Known rows, with every step that occurs
sazok/gizo/gedog/nefu/vevun: [-1.746 -0.270  2.580 -0.941 -1.115 -0.482  0.765  2.400 -0.814 -0.352
 -0.462  2.555 -1.219 -0.268  2.289  0.760 -3.053 -0.883 -1.055  3.256]
vevun/nefu/turoz: [-1.070  0.369 -1.894  1.672  2.892 -0.122 -1.625 -1.432 -1.297  1.220
  1.526 -1.469  0.274  0.248  0.827 -1.144  1.013 -0.974  1.869 -1.523]
gedog/nefu: [-0.899 -1.111  0.046 -0.414 -0.135 -0.548  0.143 -0.202  0.169  0.112
  0.886 -0.238 -0.111 -0.835  1.497  0.327 -0.425 -1.084 -0.181  0.222]
turoz/nefu/gedog/gizo/vevun: [ 0.673  1.068  2.622  0.022 -1.349  0.488 -1.058  0.935  1.554 -1.086
  1.769 -2.493 -1.529  1.403 -0.575 -1.925 -0.590 -2.439 -0.676  3.585]
turoz/nefu/sazok/gizo/vukose: [-0.219  0.210  1.653  0.673 -0.983 -1.813  1.096 -0.777 -1.352  0.423
 -2.874 -0.690  2.414 -0.072 -4.424 -1.068  2.899  1.203 -1.725 -1.133]
gedog/nefu/sazok: [-0.542 -1.666 -0.969 -1.328 -0.358 -1.413  0.921  0.121 -1.407 -0.322
 -0.229  0.783  0.913 -1.796 -0.433  0.313  0.286 -1.221 -0.786 -1.895]
vevun/nefu/gedog/gizo/sazok: [ 1.020 -0.508 -3.871 -1.429  0.353 -0.622 -0.816  1.770  3.548  1.398
  0.940 -1.841  1.914  1.615 -0.752 -0.889  0.875  0.260  0.521 -2.759]
vevun/nefu/sazok/gizo/gedog: [-1.017 -1.832 -1.183 -0.468  0.653 -0.074 -0.232  3.787 -0.718  1.297
 -0.322  1.596  3.044 -0.288 -1.459 -2.031  2.218 -1.490 -1.082 -1.724]
nefu/gedog/gizo/vevun: [ 1.661  2.003 -0.507  0.308  0.350  0.670 -1.176  1.385  2.161 -1.692
  2.167 -1.061 -0.997  0.840  0.390 -0.185 -1.065 -0.552  1.103  1.491]
sazok/gizo/vukose: [ 0.705  1.970 -0.358  1.699  0.746 -0.766  0.253 -0.585  0.888  0.335
 -1.639 -0.249  1.577  0.192 -2.015  0.415  1.994  3.021  0.314 -1.270]
nefu/sazok/gizo: [ 0.977 -0.460 -0.320  0.566 -0.347 -0.954  1.154  0.086 -1.058 -0.881
 -2.694  0.697  1.933  0.623  0.000  1.207  3.198  1.022 -1.408 -2.212]
gedog/gizo: [ 0.609  1.436 -1.073  1.556 -0.244 -0.144 -0.169 -1.220  3.289 -0.261
 -0.194 -2.539  0.623  0.820  2.974  1.099  0.476  0.472 -1.402 -1.750]
turoz/nefu/vevun/gizo: [-0.136  0.148  4.321 -0.346 -2.356  0.657  0.966 -1.668 -1.020 -0.720
 -1.360 -0.960 -2.459  0.900  1.264  1.218 -1.277  0.699 -0.727  1.668]
nefu/gedog: [ 0.043  0.482 -1.981 -0.147  1.596  0.775 -0.488 -2.071 -1.324  1.028
  2.642  1.763 -1.450 -0.027 -2.334  0.705  0.167  1.113  4.383 -1.447]
turoz/nefu/gedog/gizo: [-0.689 -0.405  1.382  0.911 -1.236  0.139 -0.635 -1.803  1.312  1.095
  0.857 -1.611 -0.842  1.784 -0.609 -0.937  0.311 -1.253 -0.598  0.866]
vevun/gizo: [ 0.563 -0.403 -0.748  1.110 -0.099  1.284  0.250 -1.668  0.294 -0.281
 -1.500  0.272  0.238  0.064  1.227  0.962  0.745  2.197  1.171 -1.812]
nefu/vevun: [ 0.810  2.744  0.830 -0.832  0.097 -0.255  1.080 -1.154 -0.686 -0.838
  1.416  0.153 -2.399 -0.317  1.005  3.223 -1.766  0.855  2.109 -0.594]
turoz/nefu/gedog: [-0.980 -0.705  1.163 -0.055 -0.264  0.655 -0.641 -2.349 -1.825  1.617
  2.271  0.545 -1.889  0.698 -3.176 -0.684  0.637 -1.170  2.885  0.548]
sazok/nefu/turoz: [-0.373  0.166 -0.234  1.861  2.090 -0.111 -0.601 -3.019 -2.469  0.081
  0.002  0.672 -0.876 -0.261  1.108  1.019  0.762 -0.045 -0.945  1.246]
nefu/gedog/gizo: [ 0.187  0.857 -1.630  0.772  0.486  0.146 -0.669 -1.405  2.264  0.197
  1.491 -0.435 -0.358  0.954  0.348  0.566 -0.168  0.857  0.940 -1.134]
turoz/nefu: [-0.665  0.091  1.758  0.420 -0.896  0.215  0.030 -1.955 -0.853  1.041
  0.684 -1.781 -1.071  0.096 -0.820 -0.217  1.483 -1.481  0.448 -0.058]
turoz/nefu/vevun/gizo/sazok: [ 0.888  0.058  1.663 -2.113 -2.560 -0.175  2.184 -1.366 -0.817 -0.718
 -3.225 -1.023 -1.085  0.846 -0.268  1.377 -0.915  1.477  0.556 -0.180]
vevun/gizo/vukose: [ 0.528  1.397 -1.790  1.129  1.364  0.667  0.175 -2.285  0.212  0.503
 -1.128  0.180  1.171 -1.102 -2.423  0.100 -0.034  4.241  1.815 -3.291]

Rows
[-1.594  0.018  2.626 -0.669 -1.373  1.759  0.719 -1.087 -1.835  0.469
 -0.448  1.455 -2.184 -0.701 -0.686 -0.364 -2.968 -0.235  1.421  1.561] -> turoz/nefu/vevun/gizo/gedog
[-1.022 -0.622 -2.734  0.523  0.706  2.378 -0.085 -1.365 -0.794  1.091
 -0.302  2.449  0.425 -1.327 -0.790 -0.534 -1.069  1.457  2.876 -2.147] -> vevun/gizo/gedog
[ 0.627 -0.060 -3.016  0.123  1.619 -1.094  0.568 -2.905 -2.283  0.127
 -1.967  0.480  0.060 -0.323 -0.428  1.275  1.168  0.699  0.334 -0.778] -> gizo/sazok/nefu/turoz
[ 1.481  1.017  0.883 -0.667  0.834  0.567 -1.358  4.409  1.388 -0.898
  2.900 -2.561 -0.056 -0.369  0.484 -1.410  0.648 -2.597  0.347  1.191] -> gizo/vevun/nefu
[-0.649  1.076 -0.427 -0.701  0.119  1.881  0.638 -0.712 -1.359 -0.019
  0.114  2.711 -1.569 -1.209  0.523  1.364 -3.629  1.829  2.932 -0.649] -> nefu/vevun/gizo/gedog
[ 0.301  2.510 -2.889  0.951  1.501 -0.524 -0.751 -1.606  2.314  1.013
  1.497 -0.279  0.797 -0.182 -2.834 -0.038 -0.961  3.059  1.987 -2.435] -> nefu/gedog/gizo/vukose
[-0.285 -2.708  1.161 -0.270 -1.132 -1.901  0.822  1.525 -0.645 -1.068
 -2.870  0.983  1.912  0.186  1.430  0.245  1.889 -0.473 -3.333  0.229] -> gedog/nefu/sazok/gizo
[-1.975 -0.626 -1.451  1.583  1.801 -1.151 -0.668 -3.270 -2.734  0.143
 -0.079  0.280 -0.642 -0.685  1.853 -0.229 -1.131 -0.882  1.473  0.154] -> gedog/nefu/turoz
[ 2.120  1.392  2.098  0.903 -0.132  0.088 -0.089  2.540  0.616 -2.431
 -0.874 -1.067 -0.116  1.079  1.468  0.309  1.635 -0.485 -0.614  2.452] -> sazok/gizo/vevun
[-0.143  1.032  1.552 -1.100 -0.750 -0.598  1.205 -0.103  0.273 -0.982
 -1.269  0.665 -0.668 -1.340  0.021  1.301 -4.088  3.277 -0.174  0.599] -> gedog/nefu/vevun/gizo/vukose
[-3.641 -0.573 -3.105  0.992  2.645  0.001 -1.021 -2.949 -3.829  1.443
  1.206  2.523 -0.605 -2.222  0.201 -1.736 -2.555 -1.778  3.736 -0.218] -> gizo/gedog/nefu/turoz
[-0.340  1.761  3.900 -0.792 -1.612 -0.306  0.906 -1.356 -1.252 -0.270
  0.940 -1.362 -3.021  0.309  0.285  1.535 -1.215 -1.164  0.318  1.406] -> turoz/nefu/vevun
[-1.881 -1.659  1.050  0.121 -1.070  0.001  0.722  0.278 -2.805  1.170
 -1.883  1.549  1.617 -0.424 -2.533 -1.885  2.190 -1.756 -0.861 -0.196] -> turoz/nefu/sazok/gizo/gedog
[-2.059 -3.269 -2.066 -1.042  0.018  0.711  0.671  0.613 -2.408  0.455
 -1.533  3.662  1.727 -2.489 -0.889 -1.509 -1.566 -0.215  0.104 -1.860] -> vevun/gizo/gedog/nefu/sazok
[ 1.859 -0.032  2.875  0.348 -0.149 -0.111 -1.148  5.803  2.144 -1.704
  0.404 -2.386  0.986  1.777  1.436 -1.556  2.302 -1.916 -2.201  3.337] -> sazok/gizo/vevun/nefu
[ 0.675 -1.763  0.599 -0.209 -0.135 -0.947  0.067  3.089  0.522 -0.032
 -1.401 -0.688  3.002  1.145  0.380 -0.674  3.791 -0.347 -2.914 -1.530] -> vevun/nefu/sazok/gizo
[ 1.681 -2.715 -1.615 -1.745 -0.358  0.857  0.809 -0.171 -0.327  0.175
 -1.992  2.949  0.186  0.554 -2.338  0.899  0.873  3.099 -0.110  0.114] -> vevun/gizo/sazok/nefu/gedog
[-2.556 -1.129 -1.761 -0.598  0.617  0.502 -0.183  0.383 -1.104  1.501
  1.963  2.203 -0.180 -2.456 -0.471 -1.100 -2.145 -1.768  1.964  0.091] -> gizo/gedog/nefu
[ 1.858 -0.238 -1.306 -0.600 -1.629 -1.005  1.063  0.651  3.778 -0.488
 -2.446 -1.922  1.546  0.633  1.797  1.886  1.487  0.845 -4.665 -0.332] -> gedog/gizo/sazok/nefu
[ 0.625 -1.152  0.425 -0.479  0.863  0.936 -0.301 -0.282 -0.607  0.627
  2.268  2.654 -1.799  0.173 -1.762  1.213  0.492  0.373  0.086  1.917] -> sazok/nefu/gedog
[ 0.473  2.009 -0.316  2.030  1.656 -0.420 -2.245  1.693  1.671 -1.620
  0.963 -4.397  0.670  1.073  3.823 -2.261 -0.218 -2.487 -1.500  1.377] -> gedog/gizo/vevun/nefu/turoz
[ 1.613  0.670 -0.229 -1.876  0.734 -0.418 -0.641  4.549  0.037 -1.370
  2.039 -1.702  1.401 -0.993 -0.944 -1.523  1.260 -2.551 -0.248 -0.797] -> gizo/vevun/nefu/sazok
[ 2.160  0.483  2.038 -0.126 -0.395  0.654 -1.078  2.905  2.811 -2.082
  1.814 -0.376 -1.326  0.849  1.125  0.247 -0.861 -1.013 -3.524  4.959] -> sazok/nefu/gedog/gizo/vevun
[ 0.042 -0.493 -0.742  0.273  0.616  0.330 -1.921  1.713  3.646  1.021
  2.576 -1.751  0.791  1.783  1.001 -1.030  0.297 -0.537 -0.857 -0.474] -> vevun/nefu/gedog/gizo
[-2.288 -2.662 -1.105 -0.226 -0.200  1.542 -0.178  0.153 -0.748  1.043
 -0.368  2.810  0.463 -1.758  0.420 -1.636 -2.173  0.022  0.610  0.155] -> vevun/gizo/gedog/nefu
[ 2.146  1.473  0.826 -1.844 -2.335 -1.695  2.047  1.346  3.247 -1.691
 -2.139 -1.542 -0.437  0.741  3.064  3.679 -1.100  1.212 -4.886  1.082] -> gedog/gizo/sazok/nefu/vevun
